Each row was made from one small tree. The marks that hang from a mark follow it in brackets, in the order of their numbers. Every link used is in the known rows. Write each row's tree.
Known rows
K_73{K_111{K_125}}: [-19.3  -0.3  17.3  -1.7  40.2  -7.3  15.4   1.5 -10.6 -15.5   8.8  16.7
   1.0  11.3  10.8  -9.3  11.2 -10.4   7.7 -29.1   9.5  22.4]
K_125{K_111{K_73{K_320{K_220{K_417}}} K_784}}: [  7.7  -0.9   9.7 -17.0 -34.3   8.0  -2.0  11.8   7.1 -13.5 -20.2   3.7
  16.2  -2.9   7.8   2.7  -3.6  33.8  -4.5 -18.4  -3.2 -11.4]
K_125{K_111{K_784} K_320{K_73}}: [ 28.6  13.9 -31.9   4.4 -49.0  12.6 -11.5  -1.8 -16.1  -9.0   4.6 -18.5
  12.7 -47.5  11.1  10.5   9.9  18.0   0.5  35.3  -5.0  13.7]
K_73{K_320{K_220}}: [-15.8   9.0  16.9  -7.7   1.3   7.7  15.4   6.9  24.8  19.7   2.4   1.9
 -26.4  -1.9  -7.7  -1.0  -7.3  -8.3  -0.7   9.1   8.0 -25.6]
K_111{K_125{K_320}}: [-20.0  -8.7 -36.2   8.3  38.5   6.6   9.4  18.9  -1.9 -26.8   2.5   6.8
  -4.4  23.2   6.4   3.3   2.8 -11.9   5.4  30.2  -3.9   9.5]
K_111{K_73{K_320{K_220}} K_784}: [ 12.8   4.9  14.5   1.7 -13.8 -15.5   1.1  16.8  15.4  18.4  -1.2  10.7
  -5.5   1.9   5.7   0.5  -9.4  -3.0  -2.8  -1.9   6.0 -22.6]
K_784{K_111{K_73{K_320{K_220{K_417}}} K_125}}: [  1.2 -12.7  13.4  -1.8  23.0  -4.8   6.4  -0.4  23.7 -16.3 -24.2  14.0
   6.2  56.8 -32.8  -6.3 -12.6  19.6   2.6 -75.0 -31.7 -25.0]
K_73{K_111{K_125 K_784} K_320{K_220}}: [-22.8  15.2  45.2  -7.5   8.9 -34.0  17.4  -8.5  -4.1   7.5   8.8  11.8
   7.4 -13.6  33.9  -9.8   2.5 -14.9  -0.8 -20.3  19.2   2.4]
K_320{K_73{K_111} K_220}: [ 18.9  19.1  34.7  -3.8 -13.9   3.5  -3.3 -21.8   2.0  33.0   4.7 -14.2
 -15.4 -25.5 -16.0  -2.5   2.5 -17.2  -0.2 -12.0   9.8  -1.1]
K_111{K_73 K_125{K_320{K_220}} K_784}: [  5.5  -7.4 -39.9   8.3  15.3  -9.5  -4.5  23.9   3.7   4.4   2.1   3.9
   8.8  28.2  13.0   6.1  -9.1 -13.1  -7.9  13.3 -11.6  -2.0]
K_73{K_320{K_220{K_417}}}: [-27.2  -1.0  13.8 -11.3   0.6  18.9   7.8  -1.9  20.4 -16.4 -19.7   3.5
 -20.7   5.8  -9.4   5.6  -3.2   5.4   4.0  14.0  13.8 -23.6]
K_73{K_111{K_125 K_784} K_320{K_220{K_417}}}: [-34.1   4.5  37.5 -12.0  10.8 -19.3   8.3 -21.8  -9.3 -25.4 -11.3  10.7
  14.2  -4.1  30.0  -4.1   8.5  -2.4  -0.6 -16.2  23.8  -0.1]
K_784{K_111{K_73{K_320{K_220}} K_125}}: [ 10.6   0.5  17.4   5.0  21.2 -15.6  13.4   9.3  29.0  16.2  -3.5  15.8
   1.2  48.1 -28.7 -13.3 -17.2   5.9   1.4 -79.4 -32.5 -24.9]
K_73{K_111{K_125{K_320{K_220}}}}: [-16.6   5.8   5.9  -2.5  36.6  -9.8  13.7  10.2   2.6   7.9   2.8  -2.2
  -8.8  12.4  12.5  -2.8  -3.8 -22.6  -1.5  22.0  -9.9   8.9]
K_73{K_111{K_125 K_784} K_320}: [-15.9   9.5  42.4  -1.1  19.8 -37.1  13.3  -5.8 -19.7 -25.6   7.6  23.9
  14.7 -12.6  40.2 -11.0  10.2  -6.7   8.6 -14.4  22.9  13.9]
K_320{K_73}: [ 20.2   3.5  -6.5  10.4 -11.6  19.0  -7.3 -13.3   0.6  -3.9   4.9  -5.3
 -11.3 -14.1 -18.9   3.6   9.2  -5.9   6.3  -2.1  13.1  -2.1]
K_73{K_111 K_320{K_220}}: [ -8.3  19.1  60.7 -10.1   9.6 -14.9  19.8   1.2  16.3  20.6   0.8   4.1
 -24.8 -11.7   0.1  -9.6  -7.3 -12.1   1.0   7.7   9.7 -11.4]
K_705{K_320 K_417}: [-41.2 -33.8 -25.7  -5.6  29.4  15.7   4.0  13.1  -2.1  -9.6  29.3  12.3
  -9.3  22.8  -2.8  -3.7   5.4  12.2   6.3   6.7  10.0  19.9]
K_705{K_320{K_220}}: [-42.2 -16.0 -22.1   2.1  12.6  27.7   6.7  31.8  14.5  44.5   4.7  -3.4
 -20.7  15.5 -12.8  -1.6  -9.6 -15.4  -4.3  15.9   3.8  -7.7]
K_784{K_111{K_73{K_320{K_220}}}}: [ 21.7   5.6  25.9  -0.3  -0.5  -6.1   8.5  14.3  33.4  29.3  -4.3  12.3
 -14.2  26.8 -42.8 -11.0 -19.5  10.5   0.2 -46.4 -34.6 -30.0]
K_73{K_111}: [ -9.0   3.5  27.3  -5.1  20.3  -2.5  11.5   5.8  -5.6  -2.8   4.7  10.2
 -14.4  -9.9  -3.4  -7.0   7.6  -7.6   5.1   2.3   9.7  19.5]

Which tree is each row?
[ -7.6 -12.4  22.5   4.7   1.3  19.5  -5.7 -11.9 -12.8  13.4 -14.2 -16.1
 -10.5  -2.5 -14.2  -4.0   0.3  -4.9   1.9   7.6  16.0   4.8]
K_705{K_320{K_73{K_111} K_220{K_417}}}
[ 19.9  -4.9 -18.9  -6.3 -25.7   7.1  -5.4  24.1  -5.7  -2.9   5.0   8.1
  20.1  -8.5   7.8   3.5   6.6  25.6  -0.8 -25.4  -6.5  16.4]
K_125{K_111{K_73 K_784}}
[ 23.4   2.2 -32.6  -9.6 -28.4   8.7  -4.8  34.5   8.7  22.3  -0.6  -9.8
   7.3  -6.6   7.2   7.9  -7.6  13.6 -10.7  24.6 -26.7   0.8]
K_125{K_111{K_73 K_784} K_320{K_220}}
[ 13.8  18.9  24.7  -3.4 -35.1  -7.6 -12.6 -29.1  -8.6  35.1   7.5 -14.7
   0.4 -45.6   1.0   0.4   7.5 -14.3  -7.0  -4.8  17.7   3.5]
K_320{K_73{K_111{K_784}} K_220}
[-13.0 -20.1 -17.4   0.2  -0.8  20.5  -7.3 -15.0   5.4  24.9  27.0 -14.3
 -11.5  11.1 -15.6  -1.8  -1.1   0.8   0.1  -9.3   9.1   0.2]
K_705{K_320{K_73 K_220} K_417}
[ 19.6   1.4  26.3   0.2  10.2  -4.1  10.5  23.4  26.8  15.9  -3.2  10.3
 -19.2  23.4 -14.3  -2.0 -17.4  -6.3   1.1  -5.9  -3.0 -27.7]
K_111{K_73{K_320{K_220}}}
[  2.6  -5.0 -34.5   7.9  -1.1  20.7  -9.9 -26.7   7.8 -15.2 -20.5 -17.6
   4.4  22.3 -36.8   5.3  -2.1  10.7  -2.9 -19.2 -33.1 -12.5]
K_784{K_111{K_125{K_320{K_73 K_220{K_417}}}}}
[ 11.5 -13.6 -38.8  16.9  24.7 -15.2  -5.0  27.3 -11.6 -28.5   2.5  16.7
  16.5  28.5  18.8   5.0   1.4  -3.5   3.5  18.0  -6.4   9.4]
K_111{K_73 K_125{K_320} K_784}
[-21.0  -4.5 -48.9   8.1  14.8  -4.0   2.9  12.2 -12.3 -27.8   8.6   9.2
  10.0   2.2  27.2   4.6   7.8 -10.9   1.2  34.3   6.2  12.3]
K_111{K_125{K_320} K_784}
[-22.6   9.3  46.0 -16.6 -11.5 -11.9   3.9 -15.9  -5.4 -13.7 -14.2   5.6
  -3.9 -25.3  16.5  -2.2   5.8   3.9  -1.0  17.8  23.2  -3.9]
K_73{K_111{K_784} K_320{K_220{K_417}}}
[  1.6 -14.1 -24.3   8.8  16.7 -12.8  -2.5  17.6  -9.0 -17.3   8.8  23.1
  19.0  27.7  12.2  -0.1   7.8  -2.3   1.8 -36.2   6.3  10.1]
K_111{K_73 K_125 K_784}
[-10.4  19.5  50.1 -13.2 -10.9 -25.4  10.6  -6.0   2.3  19.2   4.3   7.1
  -8.6 -34.5  21.2  -4.6  -1.1 -11.4  -3.1  12.4  20.3  -5.2]
K_73{K_111{K_784} K_320{K_220}}
[  1.1 -17.8  24.2   5.3  18.6  -3.5  -3.2 -17.5 -23.1  -3.5  28.2  -1.6
  -3.9  -3.3  -3.1  -7.9  10.1   8.0  11.6  -7.4  13.0  31.5]
K_705{K_320{K_73{K_111}} K_417}
[  0.2 -20.3 -34.8   1.9  31.5   8.5  -1.6  10.6  18.8 -17.7 -23.7   3.1
   5.5  61.7 -38.3   0.0 -11.9  12.9  -2.1 -25.5 -48.1  -9.9]
K_784{K_111{K_73 K_125{K_320{K_220{K_417}}}}}
[ -7.1   3.5  14.5  -2.9 -12.7  -4.4 -13.7 -44.0 -22.5 -14.7  -6.8  -6.5
  20.4 -13.1  10.4   3.2  14.8  -4.5  -3.7 -32.0  22.5  10.3]
K_320{K_73{K_111{K_125 K_784}} K_220{K_417}}
[ 23.4  21.6  12.5   4.3 -25.0 -10.5 -12.2 -18.2 -12.6  24.8   3.3 -18.8
  -6.2 -45.5   7.9   3.0   0.3 -16.8  -4.5  48.5   5.9   3.9]
K_125{K_320{K_73{K_111{K_784}} K_220}}
[ 10.2   4.4 -37.0  -9.0 -57.0  32.2 -19.2 -14.7  -8.9 -10.9 -15.8 -30.5
  12.4 -38.2   3.2  15.7   7.1  24.8  -8.9  35.7  -3.2   0.7]
K_125{K_111{K_784} K_320{K_73 K_220{K_417}}}
[ -6.1 -24.3 -18.0   9.9   6.9  16.7  -7.6 -11.5 -10.9  -7.6  25.6  -2.2
  -6.6   9.1 -12.0  -3.2   6.5  12.7   9.1  -3.1  13.8  17.2]
K_705{K_320{K_73} K_417}
[ 22.1  17.5  23.8   5.1 -26.6 -11.2 -10.6 -25.2 -25.6  -1.9   8.1  -1.7
   5.8 -45.3   8.2  -0.1  15.3  -5.8   2.9  -0.9  24.0  16.7]
K_320{K_73{K_111{K_784}}}
[ 11.1  -8.9 -37.0 -14.3 -24.7  21.5 -11.8  23.7   0.4 -13.2 -21.9  -9.8
  15.7   2.1   1.8  11.9  -5.1  29.1  -7.2  29.9 -22.0   0.9]
K_125{K_111{K_73 K_784} K_320{K_220{K_417}}}
[ 22.1  18.2 -32.3  -6.1 -57.3  18.2 -11.8  -4.3  -1.2  22.6   3.0 -29.1
   8.4 -47.6   6.4  10.9   0.6   9.6  -8.6  33.7 -11.4  -1.5]
K_125{K_111{K_784} K_320{K_73 K_220}}
[ 15.7   1.2 -30.3  22.0  17.0   5.7  -3.9  -5.2  -8.0 -28.2   2.9  -6.3
  -1.0   7.1  -0.6   6.9   4.2 -11.9   7.5  20.3   0.1   2.3]
K_111{K_125{K_320{K_73}}}
[ 32.4  18.6  10.5  11.7 -13.3 -15.6 -11.3 -16.3 -23.8  -9.7   6.5  -7.0
   1.1 -46.6  14.1   1.6   9.6  -8.5   3.5  55.4  12.3  19.4]
K_125{K_320{K_73{K_111{K_784}}}}
[ -6.9  -1.9 -43.6   9.4 -15.3  12.6 -19.4 -25.2 -10.5 -26.9 -13.4 -15.2
  12.8  -0.7  10.0  12.8   6.2  -2.3  -5.7  26.0   9.9  -6.4]
K_111{K_125{K_320{K_73 K_220{K_417}}} K_784}
[ 13.1  -8.4 -30.1   6.4  27.6  -3.6   4.9  22.6  23.2  18.3  -4.6   2.9
   0.2  52.8 -33.3  -4.7 -19.0   0.2  -3.1 -31.4 -54.2  -9.9]
K_784{K_111{K_73 K_125{K_320{K_220}}}}
